What can hang from each mark
A: W
W: A C
D: C F
L: F
G: D
C: A D G L
F: D W

Each row was made from one small tree. The marks that hang from a mark follow it in brackets, in alphabetical order. Every link used is in the known rows. Write each row's tree.
Known rows
D(F(W)): [-1.99  2.28  0.86 -1.23 -2.85 -2.33  1.79  1.19  1.98 -1.50  0.79  4.05
  0.92  1.15  2.70 -0.51 -0.99  1.53  0.24]
A(W(C)): [ 0.85  1.63 -0.29 -0.89 -3.14  0.29  0.84 -0.57 -2.03 -0.24  1.19 -0.32
 -0.16  3.49  0.77 -2.47  1.26  0.37  2.81]
F(D W(A)): [-2.38  2.65 -1.28 -0.94 -2.93 -6.25 -0.65  2.80  1.61 -4.34 -0.82  2.90
 -1.92  3.30 -0.65  1.74  2.80 -1.18 -2.39]
C(A D G): [ 0.76 -5.05 -1.27  2.29  5.71 -1.81 -2.40  2.38  3.08 -3.76 -0.62  1.63
  2.64  1.79 -2.74 -0.55  0.06  0.01  2.37]
F(W(C)): [-1.61  1.08 -2.70 -1.12 -3.88 -3.07  2.49  0.39  2.16  0.80  0.43  1.62
 -0.55  1.62  2.86 -1.05  3.03 -0.11  2.08]
D(C): [-1.93  0.83 -1.30  0.43  1.20  0.48  2.54 -0.16 -0.33 -1.97  1.64  0.36
 -1.06  0.67 -0.74 -0.11  1.22 -0.36 -0.77]
D(F(W(A))): [-1.92  2.67  1.48  0.21 -2.82 -5.17 -0.10  2.17  0.67 -3.02 -0.09  4.71
  0.67  3.07  0.31 -0.37  2.19 -0.86 -1.01]
F(D(C)): [-2.99  1.78 -3.53 -1.62  2.13 -0.07  2.16  0.96  2.07 -4.39  1.85  1.10
 -2.01  1.94 -0.14  1.08 -0.03  0.07 -2.24]
D(C(A) F): [-0.59 -0.73 -0.31  0.36  2.77 -0.29  2.65  0.83 -0.08 -2.32  2.26  2.56
 -0.89  3.85  1.25  0.13 -2.35  0.16  1.69]
C(D L): [-2.55 -0.94 -1.21 -0.65  2.84 -1.11  1.52  1.86  0.06 -1.34 -0.71 -0.80
  1.02  0.62 -1.29 -1.96 -0.38  2.75  3.73]
C(A(W) D(F) G): [ 0.98 -2.06  2.03  1.29  4.11 -0.22 -2.23  2.67  1.35 -5.50  1.05  3.71
  3.84  4.73 -1.77 -2.57 -2.85  1.31  3.79]
W(A C(G)): [-0.57 -1.47 -3.27  1.84  2.31 -1.90 -3.07  0.93  2.18 -1.26  1.13  1.28
  0.46  3.67 -2.17 -4.76  5.68 -3.55 -0.35]
L(F(D(C) W)): [-2.72  2.35 -1.78 -0.08 -2.24 -1.29  5.61  1.13  3.89 -5.61  1.12  1.10
 -2.17  3.93 -1.32  0.52  2.77  2.07 -0.13]
D(C F): [-2.88  1.63 -0.58 -0.48  2.57  1.37  2.50  0.43  0.70 -2.86  2.75  3.08
 -0.28  1.80  0.85 -1.85 -1.49  0.53 -0.79]
C(L): [-1.48  0.33 -0.88 -0.57 -0.66 -0.22  1.65  1.15 -0.66  0.84  0.07 -2.93
 -1.20  1.38  0.19 -1.86  0.16  0.67  3.26]
W(A C(D L)): [-2.82 -1.08 -3.45 -0.11  3.03 -3.88  0.02  2.32 -0.83 -0.94 -0.29 -0.03
  0.32  4.73 -2.01 -4.34  3.96  0.47  3.60]
W(A C): [-0.28  0.10 -1.97  0.44 -0.54 -2.71 -1.44 -0.10 -0.83  0.56  0.28  1.22
 -0.75  3.79 -0.55 -2.32  4.11 -2.38 -0.05]
G(D(C F)): [-1.92  1.44  1.36 -0.86  3.21  0.38  1.77  0.48  1.91 -2.31  3.78  3.86
  2.02  1.45 -0.07 -0.57 -0.80  0.30  1.18]
C(A G L(F(W))): [ 0.80 -2.92 -0.43  2.91 -2.12 -2.15  2.87  2.36  3.48 -1.44 -0.23 -3.05
 -1.20  5.19 -1.37 -1.79  3.24  1.67  7.39]
C(A D L(F(W))): [-0.20 -3.07  0.03  1.77 -1.78 -3.48  4.19  2.66  1.60 -1.88 -1.80 -1.02
 -0.10  4.77 -1.87 -0.08  1.53  4.02  7.88]
W(A C(D G L)): [-2.72 -2.51 -4.64  1.38  5.20 -3.09 -2.17  3.41  2.05 -2.38  0.69 -0.08
  1.50  4.17 -3.38 -6.36  5.08 -0.81  3.79]
L(F(D W(C(A)))): [ 0.49 -0.86 -2.72 -0.56 -2.72 -3.14  3.02  1.20  4.73 -1.13  0.31  0.13
 -2.41  6.95  1.52  0.47  1.43  2.13  4.72]
G(D(F)): [-0.29  0.75  3.02 -1.09  2.29 -0.27 -1.66  0.47  2.07  0.06  2.14  3.45
  3.27  0.76  0.64  0.00 -2.25  0.61  2.18]

Write each row's tree
[-0.59 -0.87  1.96  0.10  4.67  0.27 -3.08  1.15  5.22 -1.68  2.74  3.41
  4.42  0.66 -0.90 -2.28 -1.24 -0.76  1.76] : C(G(D(F)))
[-1.24 -0.82 -2.11  0.82  2.76  1.79  0.39  2.09  5.37 -2.74  0.63 -3.78
 -0.89  4.69 -2.25 -4.30  0.90  1.93  3.41] : C(G L(F(D)))
[-0.32  0.02 -0.07  0.58 -0.91  1.28  3.53 -0.23 -0.95 -1.91  0.61 -2.20
  1.35  6.26 -2.88 -5.74  2.11  4.15  8.12] : A(W(C(D L(F))))
[-3.97  0.65 -2.84  0.11  4.40  2.08  2.22  2.18  3.00 -3.19  3.61  0.15
  0.52  3.31  0.17 -5.84  0.75  0.18  2.71] : D(C(G L) F)
[ 1.63 -4.34 -3.75  0.99  2.63 -0.41 -1.77  1.30  3.37  0.48  0.95 -0.22
 -0.23  3.68  0.79 -2.10  1.82 -1.57  3.86] : W(C(A G))
[-0.43 -0.61 -0.99 -0.27 -3.80 -2.84  4.65  3.35  2.85 -1.74 -0.91 -2.40
 -3.45  6.71  0.28  1.27  0.29  3.13  6.25] : C(A L(F(D W)))
[-3.10  0.61 -5.53 -1.75 -0.11 -3.26 -0.25  2.76  7.40 -3.08  1.19  2.18
 -0.16  3.34  2.23 -2.10  3.17 -0.82  0.54] : F(D W(C(G)))
[ 0.37 -3.01 -2.46  2.36  3.41  0.11  0.66  1.24  1.74 -3.61  1.83  0.18
 -1.17  2.87 -1.73 -0.57  1.86 -1.85  1.64] : D(C(A G))
[-3.93 -0.12 -3.10 -2.19  4.86 -0.52  1.92  1.98  1.69 -0.13  1.49  1.43
  2.38  3.78  1.85 -5.48 -1.43  3.56  5.23] : W(C(D(F) L))
[-1.26  1.90 -0.63 -0.29 -3.39 -1.88  2.57  1.24  4.43 -3.38 -0.58  0.73
 -1.08  3.24 -0.52  0.85  1.40  2.72  0.74] : L(F(D W))
[ 2.95 -4.28  0.90  1.45  3.10 -1.22 -3.18  1.70  3.82 -1.01  1.63  0.74
  2.00  1.58 -2.04  1.65  0.49 -1.73  4.06] : C(A G(D))
[-2.88  2.10 -1.54 -1.72 -2.13 -2.67  2.23  0.91  2.81 -0.03  1.55  3.66
  0.99  2.75  4.52 -2.74  0.33  1.30  1.89] : D(F(W(C)))
[ 0.79 -0.08 -0.88  2.05 -1.25  2.99  2.06 -0.35  1.04 -1.29  2.17 -4.12
  0.23  6.78 -2.18 -7.70  4.29  1.50  7.46] : A(W(C(G L(F))))
[-1.05 -3.82 -3.79 -0.50  3.28 -2.36  1.58  2.37  0.28  1.09  0.17 -1.58
 -0.06  4.61  0.18 -2.12  0.23  2.23  7.66] : W(C(A D L))
[-1.43  0.64 -1.09 -0.47  0.08  1.45  2.24  1.13  2.81 -1.16  0.28 -3.70
 -1.98  4.70 -1.11 -1.76 -0.39  3.23  3.51] : C(L(F(D)))
[-2.52  0.59 -1.65  0.90  5.00  1.81  0.66  0.99  3.70 -4.33  3.17  3.45
  1.10  1.73 -0.26 -3.94  0.54 -0.44 -1.19] : D(C(G) F)
[-1.21 -1.87 -2.09  0.55  2.40  1.07  3.25  0.27  1.81  0.58  0.13 -2.33
  1.11  4.48 -1.74 -5.20  2.08  3.86  6.64] : W(C(D L(F)))
[-1.71  0.47 -3.06 -0.03 -0.58 -2.92  0.19  1.29 -1.11  1.49  0.26 -2.01
 -1.95  4.91 -0.30 -3.95  3.94 -1.63  3.32] : W(A C(L))
[-1.60  1.24 -2.07  0.35  1.56  1.95  3.45 -0.05  2.77 -4.30  1.69 -0.12
 -2.16  3.65 -2.38 -0.60  0.90  1.70 -0.50] : L(F(D(C)))
[ 0.80 -2.78 -2.33  0.96  3.01  0.80  0.35  2.75  4.98 -2.63  0.28 -4.07
 -1.89  6.90 -2.23 -2.28  0.15  1.19  5.90] : C(A G L(F(D)))
[-1.22 -3.22 -3.40  1.94  4.70  1.09  0.99  0.84  4.64 -1.09  0.72 -2.10
  2.30  4.08 -2.96 -7.18  3.59  3.05  6.64] : W(C(D G L(F)))
[-1.02  1.71 -2.63  0.17 -3.54 -4.78  1.36  1.16  3.51 -3.00 -0.22  1.39
 -1.70  7.04 -1.02 -1.10  5.40  0.31  0.80] : L(F(D W(A C)))
[-2.28 -2.51 -2.60  0.90  4.82 -0.38 -0.63  2.86  2.72 -2.95  0.12 -0.58
  2.51  1.00 -2.67 -4.02  0.85  1.48  3.51] : C(D G L)
[-1.21 -5.03 -5.11  0.80  5.50 -1.68  0.03  3.03  3.26 -0.93  0.69 -1.61
  1.02  4.40 -0.60 -4.32  1.59  0.29  7.61] : W(C(A D G L))
[-0.61  0.41 -0.42 -1.04  0.54 -0.45  0.91  0.26 -1.40 -2.46  0.84  1.67
  2.11  3.22 -0.77 -2.34  0.82  2.10  3.17] : A(W(C(D)))
[-3.03  1.12  0.69  0.19  0.47 -6.07 -0.44  2.88  1.03 -5.05 -0.93  6.90
  2.72  2.37 -1.36 -0.55  1.78  0.78 -0.91] : C(D(F(W(A))))
[-0.81  0.52 -2.35 -0.30 -0.87  1.20  0.77  1.07  0.83 -0.58  1.83 -2.90
 -0.11  4.80 -0.31 -6.48  2.71 -0.20  6.01] : A(W(C(G L)))
[-0.45  0.21 -1.90  0.64 -2.37 -2.40  5.38  1.61  3.44 -4.93  0.79  0.65
 -3.38  5.80 -0.60  2.45  1.72  2.02  2.44] : L(F(D(C(A)) W))
[ 2.02 -2.90  0.79  2.13  2.86 -1.06 -1.96  2.06  0.45 -5.22  0.03  1.35
  2.86  3.13 -3.99 -0.75 -0.07  0.49  3.56] : C(A(W) D G)
[-1.94  0.43 -0.17 -0.38  1.51 -0.21  3.07  1.31  0.00 -0.68  3.06 -1.35
 -0.54  1.62 -1.55 -0.29  1.62  0.28  4.58] : G(D(C(L)))
[-2.58 -1.34 -3.74  1.82  1.54 -6.31 -1.82  2.93  3.99 -4.48 -0.31  4.47
  2.51  2.65 -2.48 -3.17  7.12 -1.61  0.90] : F(W(A C(D G)))
